What can hang from each mark:
mibot: sasazof soli sopiv
soli: gabi mibot
zemeko: gabi mibot soli sopiv
sasazof: saren soli
sopiv: soli
liku: saren vakodi zemeko
gabi: mibot sasazof soli zemeko

Known rows, with every way that one mark hangs from another:
{zemeko gabi soli}: [-22 -56  33 -26  37 -44  -2  32  -5 -22 -20  25  -2  14   3 -38  -6  35
  22  19  16 -12  21 -13 -13 -34  -8 -14   7  44  28  -7  -1  -5]
{sopiv {soli gabi {mibot {sasazof saren}}}}: [-18 -31  16 -34  -5  14 -29  36  -6   9 -52  29  -6   7  39 -43  33  40
  -1  14 -43 -28  -9   0  -7   4  -7 -37  42  26 -11 -15  -7  19]
{soli {gabi sasazof zemeko} mibot}: [ 36 -28  33 -36   9  10 -20   7   7   2 -66  29  -3  17  18 -37  13  37
  33   5 -32 -29  39   9 -32 -19   3 -42   7  42  13 -19 -36  -2]
{liku {zemeko {mibot sasazof}}}: [-20 -51  45 -30  29 -47 -25  18  -8   6 -14  22 -18  19  26 -24  -3  40
  -8  -7 -38 -16 -18   4  -9  11  18 -12  -9   3  11  22   3 -21]
{gabi {mibot {sasazof saren} sopiv} soli zemeko}: [  7 -53  41  11 -39 -40  27  -7   4   3 -67  25 -34   8   3 -56 -13  52
   7  -3 -14 -63  -6  -9 -35   2  19 -44  -5  57  -5  26 -21 -21]
{liku {zemeko sopiv}}: [-38 -57  50 -13  50 -54 -39  55   1   9 -28  34 -10  11  10 -19   5  41
   3  -5 -11  -8   0 -16 -14 -15   3   1  13  18  22 -14  -3 -34]
{liku vakodi zemeko}: [-21 -50  62 -11  38 -71 -32  45  12  16 -18  22  -5  12  13 -24   0  39
 -16 -13 -42 -18   8 -15 -11   2   9   5 -11   5  -9  -8 -14 -19]
{liku saren zemeko}: [ -8 -33  56 -12  27 -60 -41  45  -1   8 -39  41  -4   5  24 -25  -4  41
 -15 -14 -34 -30  13 -17  -4  -3   8   4  14  -3   7 -13 -16 -28]
{zemeko mibot {sopiv {soli gabi}}}: [-26 -60  27 -45  36   6 -52  23 -17  -4 -30  22 -20  -3   1 -37   9  42
  16  18  13   5  18 -20 -18 -32 -30 -27  44  31  22  -9   0  -2]
{zemeko {gabi {mibot sasazof}}}: [-14 -64  35 -26  25 -42   5   7  10 -15 -34  19 -28  23  19 -31 -10  41
  23  -7 -14 -25  -3  -5 -24  -1  17 -33  -4  35  18  31   0  -9]
{soli {gabi sasazof} {mibot sopiv}}: [  6 -31  30 -39  29   7 -18   8   7 -17 -49  33  -6  -1  28 -30  21  30
  16   4 -20 -43  -3   0 -26  -3  15 -52  45  34   6 -18 -18   8]
{mibot {sasazof saren {soli {gabi zemeko}}} sopiv}: [  8 -40  25  -4  -5 -29  23  10  -8   4 -32  34 -13  -5  24 -44  28  39
  -2 -17   5 -71  11  11 -14  -3  15 -38  17  46 -19  17 -16   5]
{gabi {sasazof saren} soli {zemeko sopiv}}: [ 10 -67  44   0   1 -26   4  29  -5  22 -63  26 -17  21 -20 -61  -4  47
  29   1   9 -27  52   0 -33 -41 -15 -17 -20  65   7  -1 -36 -44]
{sopiv {soli gabi}}: [-17 -31  37 -14  17   8 -41  46  12 -10 -30  29 -12   1  25 -34  12  30
   7   6 -21 -10   7 -23 -23 -26 -19 -19  41  23   5 -26 -25  -6]
{sasazof saren}: [-21 -56  37   3  34 -42  -2  56   1   0 -32  29 -10  13  17 -43  12  15
   5  -6 -39 -23  15 -21 -13 -21   7   4  19  45  -4  -5 -11 -18]
{liku vakodi}: [-11 -55  52  -9  35 -61  -9  53  15   7 -17  13  -6  13  13 -37   5  30
  -8   1 -38 -16  26 -21 -19 -11  12   1  -8  26  -6  -3 -15 -17]
{sasazof saren {soli gabi mibot}}: [-21 -59  24 -26  46 -15 -14  37 -12   8 -46  36  10   9  24 -41  51  12
   8   5 -16 -35  22 -17   0 -20  -7 -17  26  54  -8 -31   0  20]
{sopiv {soli {mibot sasazof}}}: [-34 -21  33 -30   7  -3 -30  46   7   8 -35  20 -10  22  37 -49  17  33
   2  31 -39  -7  -8  -2 -22   0  -5 -22  16  10   6 -14 -15  -6]
{sopiv {soli {gabi zemeko} {mibot sasazof}}}: [  5 -10  27 -35 -30  18 -33  20   5   8 -58  24 -10  13  34 -44  19  51
  17  19 -35 -19   6   8 -27   1  -7 -41  18  16   5 -20 -24   6]
{soli {gabi mibot sasazof}}: [ 18 -68  43 -17  33  -5 -14   7  19  -8 -51  26 -26  11  12 -33  -3  29
  20 -11 -14 -32  25  -6 -33 -17  10 -34   5  50   9   7 -26  -5]
{zemeko gabi {mibot {sasazof saren} soli}}: [-17 -49  18 -42  31 -47  15  -8 -26 -16 -18  16 -25  19   9 -52   3  39
   9   5  -6 -30   6   2   2  -1  20 -30   8  29   6  46  13 -23]
{gabi sasazof zemeko}: [ 24 -33  48  -1  11 -18  -2  22  13   2 -41  25 -18  23  10 -49 -10  30
  25  -2 -20 -22  46   7 -41 -28   8 -15 -18  41  12   8 -49 -36]
{zemeko mibot {soli {gabi sasazof}} sopiv}: [  7 -86  28 -53  52  -2 -19   8 -21   2 -30  16 -16   5 -14 -44   4  49
  20  18  44 -14  36   7 -16 -40 -12 -36   3  51  31   6   0   3]
{soli gabi {mibot {sasazof saren} sopiv}}: [ -8 -36  14 -36   3 -15   0  20  -9  -6 -47  35  -7  -4  42 -31  36  37
  -2  -9 -39 -60 -30  -1  -7  17  30 -53  53  30 -12  -4  10  20]
{zemeko gabi mibot soli}: [-20 -69  28 -48  43 -35 -14   2 -25 -23 -18  18 -11  15  -5 -40 -11  36
  23  25  22   0  23 -16 -11 -36 -12 -21   5  44  36  10  12  -1]
{zemeko soli}: [-22 -55  43 -11  34 -35 -11  51   5  -5 -18  20  -2  14  12 -43   1  28
   2  26   0  -9  14 -16 -19 -34   0   0  -2  41  22 -14 -10 -12]
{zemeko mibot sopiv}: [-29 -79  36 -39  54 -38 -23  34 -14   1 -20  21 -19  13  -6 -36   4  27
  14  13   0   1  19 -20 -19 -30  -2 -11  11  40  28   7   9 -24]
{sopiv soli}: [-33 -24  45  -3  24 -13 -33  53  13  -3 -26  25 -15   9  19 -47   3  25
   0  19 -21   0   9 -24 -27 -27 -17  -5  20  24   8 -13 -30 -25]
{soli {gabi {zemeko {mibot sasazof}}}}: [ 26 -50  28 -39 -10 -24  -9  -2  -6  -3 -36  16 -22  12  25 -35   0  46
  13  -8 -34 -28  10  10 -23  -5  15 -36   1  32  15  14  -9  -4]
{soli gabi}: [  0 -51  36 -19  28 -23 -20  46  12 -17 -32  24  -6   5  30 -22  16  25
   9  -7 -35 -22   6 -19 -19 -21   7 -15  32  36  13 -19 -10   0]
{gabi {zemeko soli}}: [  3 -41  42  -4   4 -38  -7  33   2   1 -34  22  -9  16   1 -51  -8  41
  14  23   1 -15  34 -11 -29 -35   0  -2 -16  46  22 -10 -25 -21]

Rows:
[-13 -64  50 -12  66 -63  -3   5 -14  17 -22  28  -2  15  -8 -46   5  45
   2 -20  18 -41  53   9   0 -12 -10  -8 -30  24 -25  21 -14  -5]	{liku vakodi {zemeko {gabi {sasazof saren soli}}}}
[ 22 -39  48 -10  14 -20   4  20   4   5 -39  22 -11  21  -3 -59 -13  43
  22  21  13 -22  50   9 -39 -37   2 -12 -32  48  21   1 -42 -26]	{gabi sasazof {zemeko soli}}
[ 15 -62  20 -35  37  -3   1 -19 -30  -8 -34  25 -17 -11  -3 -47   4  38
   6   7  26 -52  20  -1 -12 -22   6 -42  33  53   0  21   0  14]	{zemeko {mibot sopiv} {soli {gabi {sasazof saren}}}}
[ 18 -23  33 -12  16 -24  15 -38 -26  -4 -36  25 -33   2 -12 -70  -9  41
  10  14  13 -51  37   2 -23 -11  28 -35  10  48  -4  43 -27 -38]	{gabi {sasazof saren} {zemeko {mibot soli sopiv}}}
[-20 -36  34  -1  16 -46  24   1   2  -3 -32  27 -35   5  18 -54   4  39
 -10   6  -4 -61 -24 -12 -16  17  47 -33  19  39 -12  45  -3 -24]	{gabi {mibot {sasazof saren} soli sopiv}}
[-45 -41  15 -45  25  -9 -22  29 -23   8 -47  29 -13  16  12 -51  22  57
  23  22   5 -12   0   1  -7 -13 -20 -33  35  26   4   6  14  -2]	{zemeko gabi {sopiv {soli {mibot {sasazof saren}}}}}
[ -3 -51  56 -42  30 -74 -37  -8 -31  17 -24  25  -9 -15  -9 -39 -15  67
 -35  17  17 -44  24 -16   7   8  11 -16   4  -5  -7  14   9   4]	{liku saren vakodi {zemeko {mibot sopiv} soli}}
[-14 -63  58 -36  40 -80 -37  44 -15  38 -31  24   1   0 -10 -34  -4  76
 -25  15  29 -25  46 -10   5 -11  -1   4 -11  -1   1  -7   3 -12]	{liku saren vakodi {zemeko soli sopiv}}
[  4 -30  38 -12  27  20 -32  32  16  -4 -36  27 -17   3  23 -45   6  37
  13   3 -11 -16  24  -3 -30 -27 -17 -27  28  25   2 -11 -41 -12]	{sopiv {soli {gabi sasazof}}}
[-16 -46  30 -19  25 -30   8  29   7 -10 -11  31 -10  -4  39 -32  31  27
  -8  -5   3 -59 -17   2 -17  -1  18 -33  22  26  -4   8  -8   7]	{mibot {sasazof {soli gabi}} sopiv}
[-25 -52  42 -40  -3 -49 -14 -24 -20 -24 -30  24 -21   5   7 -18 -18  58
   6  -9  -2 -40 -39   0 -14  14   2 -46  13   9  18  21  10 -11]	{liku {zemeko {gabi soli} {mibot sasazof sopiv}}}
[  5 -51  48 -25  -2 -12 -19  22   1  18 -72  23  -6  28 -13 -53   2  49
  40  27   4 -14  37   6 -43 -31 -15 -32 -21  52  26 -22 -29 -33]	{gabi sasazof {soli mibot} {zemeko sopiv}}
[-11 -44  55 -46   8 -65 -44  11 -11   9 -64  27   9  12  -1 -26   0  64
  -1   7 -29 -28  25 -16   3   5 -17 -26  -2  -7  -1 -30  -3   1]	{liku saren vakodi {zemeko {gabi {soli mibot}}}}
[-18 -82  37  -2  19 -49  19  18 -12  36 -50  27 -27  21  -5 -63  10  45
  15   3  30 -41  38   4 -22 -17   6 -16 -31  63   2  38  -8 -17]	{gabi {mibot {sasazof saren soli}} {zemeko sopiv}}
[ -6 -29  22 -47  13 -27   3 -14 -10 -23 -14  17 -28  -6  28 -35  11  39
 -10   9  -6 -52 -23  -2 -13  17  39 -49  39  19   7  30   6 -10]	{zemeko {mibot sasazof {soli gabi} sopiv}}
[-24 -45  41 -21  39 -42  -2  -2   7 -27 -39  21 -27  19   0 -42  -9  38
  22  12  11 -22  16 -25 -21 -14  15 -24   7  41  23  16  -6 -28]	{zemeko {gabi {mibot soli}}}
[-23 -51  16 -47  18 -28  10  18 -23  -4 -43  23   1  20  16 -47  18  47
  15  22  -3 -28   3   7   2  -9   3 -29   7  41  10   2  20  16]	{zemeko gabi {soli {mibot {sasazof saren}}}}
[ -1 -41  54 -31  33 -84 -35  21  -7   6 -37  31   0   4   8 -21 -10  66
  -9 -21 -18 -34  39 -14   5   3   3  -8   5 -14  -5  -2  -7 -11]	{liku saren vakodi {zemeko gabi}}
[-27 -33  25 -23  12 -29  11  31  -6   2 -41  28 -11   7  36 -43  26  31
  -6   3 -40 -52 -27  -6 -12  11  30 -32  36  30 -10   5   3   2]	{soli {mibot {sasazof saren} sopiv}}
[  2 -56  31 -30  25  -9  -6  16 -21  31 -64  27  -5  19 -19 -66  12  53
  31  34  27 -22  58  10 -23 -40  -8 -23 -16  65  14  -8 -15 -11]	{gabi {sasazof saren} {zemeko {soli mibot} sopiv}}
[ 11 -80  57  -2   1 -23  -3   6  10  17 -71  22 -34  24 -26 -56 -22  49
  40  10  22 -22  46  -3 -54 -37 -11 -34 -36  65  28  10 -40 -41]	{gabi mibot sasazof soli {zemeko sopiv}}
[-14 -51  40 -10  17   9 -41  21  15  -9 -50  25 -25   1  16 -38   1  36
  13   8 -10 -12  10 -30 -30 -17 -15 -29  29  38   7 -12 -22  -1]	{sopiv {soli {gabi mibot}}}
[ 17 -54  30  -9  35  -9  -1  35   3  -2 -41  32 -11   6  20 -38  16  23
  13 -21 -28 -41  26  -2 -18 -27   8 -24  21  46  -9  -2 -23  -8]	{soli {gabi {sasazof saren}}}
[  4 -39  37  -7  29 -16   2  13 -12  27 -56  31  -1  26  -1 -69  25  23
  25  17  -4 -35  58  11 -22 -26  -5 -17 -22  57  -6   0 -30 -12]	{gabi {sasazof saren {soli mibot}} zemeko}
[-28 -67  23 -29  34 -52  18   3 -13   0 -38  21 -35  19  -4 -50   3  57
  19   3  30 -35   8  -4  -9  -6  20 -30   8  48  12  45  16 -29]	{zemeko {gabi {mibot {sasazof saren} soli}} sopiv}
[-18 -31  31  -3  17 -48  19  43   0   3 -19  22 -19  18  30 -54  17  31
 -11   2 -26 -40   1  -2  -6  -2  31  -5   3  27  -7  25  -9 -34]	{mibot {sasazof saren} soli}
[-14 -59  62 -24  47 -83 -44  48  -7  35 -37  30  -3   0   2 -28   1  68
 -21  -5  -7 -27  36 -15   0  -1   3   4   2 -10  -5  -8  -4 -21]	{liku saren vakodi {zemeko sopiv}}
[-27 -39  14 -45  13 -29  15   4 -26 -15 -37  28  -4   4  17 -41  15  53
  11  20  13 -48 -16   4  -4   2  14 -44  32  40   2  11  20  23]	{zemeko gabi {soli {mibot {sasazof saren} sopiv}}}
[ -2 -30  43  -5  15  -1 -24  26   1  17 -46  27 -26  15  -8 -61 -10  53
  30  17  24  -4  51   3 -45 -40 -22 -17  -2  35  16   6 -48 -44]	{gabi sasazof {zemeko {sopiv soli}}}
[ -3 -57  49  -4  46 -31   0  29  -3  25 -35  26 -13  22 -11 -59   7  37
  27  13  39 -22  64  12 -35 -43 -10 -12 -28  53  17  11 -37 -35]	{gabi {sasazof soli} {zemeko sopiv}}
[-31 -81  28 -50  56 -40 -20  10 -22 -17 -21  23 -17  13  -9 -31  -4  39
  33   3  15   0  23 -19 -12 -33  -9 -26  20  42  38  12  16 -14]	{zemeko gabi mibot sopiv}
[-17 -50  42 -10  -9 -16 -22  18   6  22 -50  20 -41  18   2 -58 -12  62
  19  17  15 -11  22  -1 -43 -17  -6 -28  -4  34  19  22 -24 -28]	{gabi {mibot sasazof} {zemeko {sopiv soli}}}
